Each row comes from the steps of one walk. Every step used is in the known rows, and no mark comes twice. Write the walk behind each row, first mark first.
In the rows, zero is written as 128.
Known rows:
memig, pobud: [116 143  85 124  97 119 130 149 123 139 156 140 121 118 137 190  66 101
 141 131 118 152 144 140]
zimun, tofeb, memig, lago: [122 147 119 164 157 137 173 120 115 161 117 132  63 145 153  95 121 183
  93 129 138 129 117 140]
zimun, tofeb, memig: [113 143 115 171 156 148 136 130 117 154 122 146  79 142 151  65 148 162
  93 132 148 124 132 129]
risu, memig, sumel, dize: [147 113  48 133  76 122 125 146 124 152 110 121  78 113 108  99 128  96
 131 111 153 173  91 142]
dize, sumel: [124 121 198 135  93 137  97 124 123 130 138 154 133 171 104 115 116 161
 150 128 139 140 139 130]
tofeb, lago: [133 134 146 113 166 151 127 119 126 137 118 138 138 154 158 210 128 143
 135 135 115 122 122 115]
sumel, dize, zimun, memig, lago, tofeb: [189 145 142 168 155 123 158 111 109 155 129  62  57 122 121 150  43 149
 170 114 144 154 122  99]
risu, memig, sumel, dize, zimun, tofeb: [150 121  43 152  90 123 140 135 124 157 115 108  53 122 114  89 102 114
 128 119 152 179  86 136]
tofeb, memig, lago: [154 136 114 116 134 131 139 138 107 159 113 169  75 118 120 173 137 165
 103 112 127 140 110 154]
zimun, tofeb: [104 141 129 172 152 135 165 113 130 140 127 102 100 152 159  65 116 159
 109 141 139 120 130 121]
sumel, memig, dize: [139 126 141 156  96 127 138 125  90 168 125  88  51  93 130 153  78 179
 141 109 160 173 129 110]
lago, memig, pobud: [142 145  79 127 110 130 133 150  81 158 164 140  69  97  91 176  96  61
 109 121 137 152 180 158]
dize, zimun, memig, pobud: [169 154  62 151 140 123 155 128 112 139 155  89  62 130  78 196  67 138
 165 137 117 176 155 128]
risu, memig, tofeb, lago: [138 113  63  95 153 133 146 127 114 153  79  87  62 134 151 125 152 123
 121 135 136 138  90 162]
sumel, dize, risu: [159 118 181 147 133 150 120 118 122 144 144 105  82 142 153 142  84 107
 126 106 142 129 120  88]
sumel, memig, dize, zimun: [153 132 133 161 101 125 140 115  90 168 133  84  30  95 123 171  47 190
 147 115 152 184 123 104]
risu, memig: [146 112  68 133 127 129 152 150 107 148 103 112  95 109 125 101 154  90
 135 125 141 149 101 144]
dize, sumel, memig, tofeb: [122 116 205 134  89 139  83 103 113 147 123 113  63 173 132 113  72 193
 136 122 157 145 135 149]
tofeb, lago, memig, dize: [151 141 125 114 156 151 147 131  84 164 127 134  90 119 108 221 143 130
 125 126 131 145 150 116]
memig, lago: [147 136 137 114 130 104 204 107 122 144 117  99  96 134 134 189  77 171
 128 123 110 137  97 150]
dize, zimun, tofeb, lago, memig, pobud: [146 159  99 159 166 139 162 103 110 155 155 111  46 148 140 180  40 151
 128 151 117 153 132 116]
dize, zimun: [156 140 110 137 140 124 134 108 127 130 145 117  84 131 116 161  66 149
 142 140 112 151 114 115]
tofeb, lago, memig: [150 138 133 114 169 157 129 125  95 153 128 142 100 137 128 215 136 109
 116 129 126 127 150 130]
sumel, memig, dize, risu: [144 121 147 164 105 145 145 119  91 168 137  85  29 113 127 165  78 177
 129 109 151 174 132 106]
dize, sumel, memig, lago, tofeb: [136 124 215 165 101 138 127 105 103 157 127 113  71 168 129 132  46 204
 154 118 147 156 130 145]
dize, sumel, memig: [129 117 213 155  84 143  86 116 108 147 137 134  89 164 125 125  73 173
 148 117 155 152 139 132]

Which walk is each row?
[137 141  98 143  83 127 105 105 150 142 142 130  77 152 119 148  57 162
 124 120 137 168 106 112]  memig, sumel, dize, zimun, tofeb, lago
[151 135 134 133  96 133 142 142  66 166 146 134  64 100  46 137 144 129
 126 115 156 168 173 130]  lago, memig, dize, sumel
[140 130 131 130  97 144  97 160  92 164 122 192  86 110  76 134 177 183
 129 110 153 167 137 119]  tofeb, memig, dize, sumel
[129 137 104 177 178 163 112 142 111 149 111 152  98 121 125  62 152 156
 128 128 138 129 146 146]  lago, tofeb, memig
[124 147 129 167 179 163 183 111  99 166 134 105  58 160 143 138 126 159
 100 139 136 134 148 111]  zimun, tofeb, lago, memig, dize, risu
[130 139  96 177 164 158 129 150 100 160 110 144  90 104 104  68 160 179
 138 125 143 149 145 131]  lago, tofeb, memig, dize
[156 139  68 153 100 127 129 137 128 138 129  88  88 138  50 131 147 139
 147 108 152 171 164 136]  zimun, memig, sumel, dize
[182 153  83 164 173 123 195 107 110 144 131  62  48 139  77 173  70 182
 164 136 113 168 137 136]  dize, zimun, memig, lago, tofeb
[141 130  90 126  82 141  59 148 127 152 127 198  81 117  99 127 148 140
 100 101 153 158 122 136]  tofeb, memig, sumel, dize
[116 129 122  75 165 135 120  94 137 135  93  93  80 164 165 163 127 177
 107 142 121 111 113 154]  memig, tofeb, lago
[168 147  53 151 123 123 141 115 128 131 145  95  59 142  51 165  94 163
 150 133 122 182 145 133]  dize, zimun, memig, sumel
[146 105  94 118 166 168 156 116 118 146 117  91  36 172 139 151 145 121
 100 132 117 139 109 144]  dize, risu, memig, tofeb, lago
[121 138  74 175 146 160  99 141 125 147 115 164  91 128 103  61 149 167
 119 125 138 147 143 156]  lago, tofeb, memig, sumel
[192 142 145 150 139 116 155 111 111 152 134  69  60 121 120 173  46 141
 164 111 143 154 118  95]  sumel, dize, zimun, memig, lago
[168 147  80 127 174 131 150 101 119 137 124  65  41 152  91 183  98 177
 148 143 117 157 139 134]  dize, zimun, memig, tofeb, lago
[138 125 120 137 114 142 174 133 105 151 141 107  76 121  85 159 143 171
 133 122 127 169 132  94]  memig, dize, risu
[140 133  96 100 140 131 128 115  92 149 125 103  36 116  96 118 139 107
  83 125 145 127 160 175]  lago, memig, tofeb
[142 141 129 150 163 119 213 106 119 149 109  86  90 137 137 141  73 187
 141 129 111 135 108 157]  memig, lago, tofeb
[167 150 147 159 143 132 134 112 104 164 151 100  51 124 162 167  16 117
 142 122 147 147 124  87]  sumel, dize, zimun, tofeb, lago, memig, pobud
[127 145 129 168 162 164 156 104 114 161 139 112  56 172 152 130 104 144
  92 132 140 132 141 116]  zimun, tofeb, lago, memig, sumel, dize, risu
